Each row was made from one walk, in order. Every step used is in the known rows, and no mark comes twice. Write each row's walk.
Known rows
nerunir foled gero: [-1.44  0.10  0.50 -1.84 -1.60  1.11  0.81  0.31  1.97  0.94  1.58  0.16
  2.38  3.18  2.79  1.88  1.38  1.48 -0.42 -0.80]
gero zeligit: [ 0.30 -1.83 -1.33  0.62 -0.82 -1.06  1.32 -1.01  1.93  0.57  0.06  0.37
  0.04 -0.79 -1.49 -0.92 -0.99 -1.62 -0.78 -2.44]
figu foled: [-0.50 -2.20 -0.71  0.48 -0.18 -0.88 -0.56  2.84  1.41  0.35  1.84  0.05
 -0.87  0.17 -0.97 -1.44 -0.28 -2.18 -0.64 -3.14]
figu gero zeligit fole foled: [ 0.99 -3.11 -0.54  2.05 -0.26 -0.50 -0.01 -0.46  2.83  1.21  0.09  0.33
 -2.77 -2.01 -1.07 -3.39 -0.84 -3.11 -0.72 -4.57]
fole nerunir foled: [-1.90  0.20 -0.81  0.66 -2.10  1.95  0.42  1.13  1.89  0.51 -0.22  1.03
 -0.75  1.68  0.41  0.03 -0.61  1.38 -0.57 -0.50]
zeligit fole foled gero: [-0.68 -0.66 -0.18  2.23 -1.45  1.68 -0.65  1.20  2.35  0.53  1.24  0.46
  1.22 -0.18 -0.20 -2.55  0.50 -0.21 -0.50 -3.13]
gero fole: [-2.33  0.00 -1.76 -0.50  0.40 -1.18  0.43  0.10 -0.55  0.77  0.86  0.57
  1.11  0.60 -2.31  1.14  0.36  0.31 -0.32 -1.58]
fole foled zeligit: [-1.89 -0.56 -0.35  0.25  0.36 -0.55 -1.15  1.84  1.91  0.53  0.48 -0.59
 -0.36  0.10 -2.31 -3.63 -1.29 -3.48 -1.40 -1.77]
nerunir foled gero fole figu zeligit: [-4.07  0.68 -0.16 -2.94  0.36  0.35  3.50  2.15  0.82  1.92  3.23 -0.24
  3.03  2.23  1.55  4.74  1.21 -0.31 -0.88 -2.45]
zeligit fole figu: [-1.61 -1.54 -0.54  1.33 -0.68 -0.09  1.62 -0.15  3.62  0.33  1.64  0.52
 -1.77 -2.19 -2.69 -2.31 -0.35 -1.68 -0.85 -2.01]
fole figu gero foled: [ 1.36 -0.61  1.22  0.85  3.83  1.01 -0.28  1.08  3.15  0.61  0.30 -1.60
 -5.11 -0.74  0.01 -1.01  0.01 -1.18 -1.29  1.04]
zeligit fole foled: [-0.44 -1.18 -0.51  2.73 -0.73  0.83 -0.16  1.10  2.22  0.52  0.51  0.78
 -1.59 -1.11 -2.93 -4.06 -0.61 -1.88 -0.49 -4.60]
buzuk nerunir foled gero: [-2.18  0.59 -0.77 -1.85 -2.87  1.49  0.81 -0.47  3.81  0.52  0.61  1.17
  1.22  1.54  4.21 -0.07  0.52  1.66 -0.14 -2.23]
gero foled: [ 1.93  0.33  0.33  2.13  1.45  0.60 -0.12  0.19  1.05  0.18 -0.21 -0.63
 -2.02  0.93 -2.54 -0.33 -0.21  0.06 -0.37 -0.94]
fole foled: [-0.32 -0.63 -0.39  1.42  0.94  1.50 -0.09  2.45  1.83  0.58 -0.04 -0.07
 -1.34 -0.44 -1.23 -3.70 -0.61 -1.58 -1.14 -3.30]
figu foled zeligit fole nerunir: [-2.50 -1.84 -1.55  2.75 -3.53 -2.16 -2.62  2.27  1.68 -0.03  1.82  0.85
 -0.84 -0.79 -3.66 -1.85 -1.88 -2.80 -0.41 -0.14]
nerunir foled zeligit fole figu gero: [-3.22 -1.94  1.14 -2.74 -1.23 -2.03  0.70 -1.23  3.57  1.36  2.49 -0.37
 -2.76  0.35 -0.11 -0.66 -0.08 -2.96 -0.92  0.35]
buzuk nerunir foled zeligit: [-3.86  0.05 -1.06 -2.59 -2.88 -1.52  0.65 -1.63  3.21  0.36  0.39  0.77
 -1.00  0.99  0.40 -1.00 -1.23 -1.38 -0.46 -1.74]
zeligit fole: [-0.44 -0.98 -0.66  1.77 -2.20 -0.90  0.06 -1.17  1.01  0.26  1.07  1.01
 -0.63 -0.43 -2.66 -1.52  0.08 -0.07  0.22 -1.39]
zeligit fole nerunir foled: [-2.09 -0.17 -0.81  2.17 -3.75  1.10  0.42 -0.26  1.98  0.52  0.22  1.82
 -1.04  0.89 -1.23 -0.40 -0.54  1.32  0.09 -1.70]
nerunir foled: [-1.30 -0.63  0.26 -1.28 -0.96  0.27  1.49  0.09  1.66  0.90  0.78  0.40
 -0.26  2.19  0.16  0.55  0.27  0.37 -0.49 -2.43]
figu zeligit fole nerunir: [-1.37  0.62 -1.34  3.75 -3.17 -0.78 -0.49  1.91 -0.43  0.24  0.47  1.50
 -0.73 -0.85 -2.84 -0.18 -0.50 -0.27  0.49  1.03]
foled gero fole: [-2.30  0.63 -1.33 -0.74 -0.50 -0.16 -0.30  0.29 -0.28  0.88  1.64  0.34
  4.00  1.68  0.62  2.62  1.47  1.68 -0.23  0.12]

Which walk is each row?
[-3.00 -1.47 -0.45  0.15 -1.49 -2.01  0.57 -0.60  3.50  0.30  2.32  0.05
 -1.53 -1.60 -3.95 -2.15 -1.20 -3.11 -1.04  0.01]  foled zeligit fole figu
[-2.99  1.30 -2.48  1.49 -1.59  1.34 -1.54  1.59 -0.14  0.49  0.64  0.91
  3.57  1.22  0.75  2.57  0.61  2.64 -0.38  2.20]  foled gero fole nerunir
[-3.81 -1.49  0.38 -1.84 -1.96 -1.56  2.04 -1.19  4.20  0.90  2.64  0.23
 -0.99  0.30 -2.66 -0.82 -0.86 -2.78 -1.04 -2.31]  nerunir foled zeligit fole figu
[-2.19  0.04 -1.01 -1.47 -2.09  0.72  1.75 -0.97  3.21  0.31 -0.25  1.37
 -1.44  0.59  1.37 -1.34 -0.37  0.40 -0.11 -3.54]  buzuk nerunir foled
[ 0.62 -2.57 -1.12  3.20 -1.10  0.10  1.46 -0.53  3.38  0.76  0.09  0.85
 -1.28 -2.34 -3.36 -3.79 -1.64 -2.86 -0.80 -7.10]  gero zeligit fole foled
[-2.26  1.06 -0.05  1.60 -4.34  0.86  0.46  1.54  0.47  0.97  1.48  1.24
  2.34  2.03  1.08  2.58  0.65  1.44  0.48  0.12]  figu zeligit fole nerunir foled gero
[-4.81  0.48 -1.67 -3.04 -0.86  1.89  2.99 -0.02  4.74  1.06  1.69  0.85
  1.61  0.35  3.12  1.81  0.21  1.09 -0.98 -3.87]  buzuk nerunir foled gero fole figu
[-3.79 -0.40 -1.07 -1.20 -4.56 -1.97  0.63 -2.98  3.32  0.37  0.81  1.63
 -0.73  0.27 -1.42 -1.14 -1.19 -1.13  0.26 -3.08]  buzuk nerunir foled zeligit fole
[ 0.55 -1.49 -1.00  1.11 -0.15  1.68  0.73  1.26  3.34  0.83  0.39 -0.15
  1.70 -0.54  0.82 -1.97 -0.70 -1.84 -1.38 -3.87]  fole foled gero zeligit
[-0.41  0.61 -0.67  4.61 -2.10 -0.65 -2.33 -0.47  1.46 -0.34 -0.27  0.22
 -2.11 -0.20 -5.09 -0.71 -1.76 -0.57 -0.14  1.27]  gero foled zeligit fole nerunir
[ 0.79 -2.79 -0.77  0.96 -1.60 -2.35  0.03 -2.56  1.92  0.95  0.64  0.55
 -1.92 -1.30 -0.85 -0.92 -0.06 -1.48 -0.01 -1.24]  figu gero zeligit fole
[-0.46 -0.36 -0.08  2.72 -1.03 -0.20  0.84  2.51  0.26  0.96  1.02  0.51
 -1.03 -0.83 -3.30 -2.44 -0.46 -2.70 -0.21 -4.18]  figu zeligit fole foled
[-2.94 -0.89  0.31 -1.32 -3.27 -2.47  0.68 -2.06  1.56  0.83  1.85  0.68
  0.32  1.73 -2.92  0.45 -0.44 -1.51 -0.11 -1.85]  nerunir foled zeligit fole
[-2.90 -0.06 -1.71  2.63 -4.03 -1.61 -2.23 -0.30  1.36 -0.07  0.51  1.16
 -0.42 -0.65 -3.69 -1.52 -1.37 -0.84 -0.22  2.34]  foled zeligit fole nerunir
[-2.89 -0.42 -2.51  1.52 -1.23  0.68 -2.15  4.24  0.39  0.54  1.83  0.59
  2.94  1.00  0.87  2.17  0.25  0.93 -0.59 -0.75]  figu foled gero fole nerunir
[-1.30 -0.26 -1.62  4.04 -3.13  0.41 -1.04  0.20  1.39  0.04 -0.04  1.61
 -1.10 -1.12 -2.67 -1.72 -0.60  0.83  0.02  0.38]  zeligit fole nerunir
[-0.39 -0.15 -0.03  0.92  0.25  2.30 -0.68  2.78  2.13  0.64  0.74 -0.26
  1.16  0.66  1.42 -2.51  0.44 -0.46 -1.04 -1.71]  fole foled gero
[-2.26 -0.95 -0.61  0.61 -2.59 -3.05 -0.79 -1.46  1.12  0.25  1.65  0.39
  0.07 -0.03 -3.99 -1.31 -0.51 -2.07 -0.04  0.27]  foled zeligit fole
[ 0.26 -2.91 -1.13  0.34 -1.23 -0.84  0.30  1.78  2.65  0.62  2.31 -0.12
  1.83  0.12  1.20  0.00 -0.45 -2.04 -0.98 -3.97]  figu foled gero zeligit
[ 0.57 -3.44 -1.07  1.63 -2.90 -1.64  0.46  0.18  3.15  0.64  2.78  0.77
  2.02 -0.73 -0.22  0.01 -0.45 -1.98 -0.38 -5.06]  figu foled gero zeligit fole
[-2.06 -0.32 -1.74  0.70  1.72  0.89  0.25  1.89  0.24  1.13  0.46  0.26
  0.66  0.04 -2.47 -1.42 -0.22 -1.06 -0.99 -4.99]  gero fole foled
[-1.36 -2.38 -0.13 -0.60 -2.18  0.69  3.96 -1.65  5.94  1.25  2.35  0.53
  0.97 -0.29  0.70  0.90 -0.44 -1.01 -1.02 -4.73]  nerunir foled gero zeligit fole figu
[-0.19 -2.76 -0.55 -1.02  1.51 -0.71  1.14 -0.01  4.02  1.01  0.78 -0.70
 -3.25 -2.28  1.06 -1.73 -0.54 -2.97 -1.60 -0.42]  fole figu gero zeligit
[-0.14 -1.70 -2.32  4.32 -3.61 -0.14  0.13 -1.37  2.47  0.10 -0.50  1.70
 -0.57 -2.16 -3.00 -1.40 -1.62 -0.15 -0.27 -1.68]  gero zeligit fole nerunir
[-0.80 -0.17 -0.34  1.65 -2.13 -2.22  0.55  0.54 -0.77  0.65  1.59  0.83
 -0.17 -0.10 -3.17  0.24  0.21 -1.33  0.58 -1.25]  figu zeligit fole
[-2.81 -0.33  0.26 -2.65 -1.61 -1.69  0.45 -0.60  1.33  0.81  1.28 -0.09
  0.50  2.56 -0.89  0.71 -0.48 -1.63 -0.62 -0.26]  nerunir foled zeligit
[ 0.80 -2.22 -0.69 -0.58  0.10 -1.67 -0.16 -0.82  1.70  0.95  0.13 -0.22
 -1.94 -0.61  0.77 -0.87 -0.11 -1.78 -0.66 -0.17]  figu gero zeligit
[-3.67  0.18 -0.78 -0.57 -2.90 -0.07 -0.63  0.69  1.60  0.47  0.23  0.51
  0.01  2.02 -0.87  0.47 -1.27 -0.47 -0.77  1.20]  fole nerunir foled zeligit
[-1.15 -0.55 -1.22  0.68 -3.24  1.81  0.94  0.10  3.26  0.79  0.05  0.90
  2.21  1.50  2.94  1.56 -0.70  1.44 -0.86 -0.93]  fole nerunir foled gero zeligit
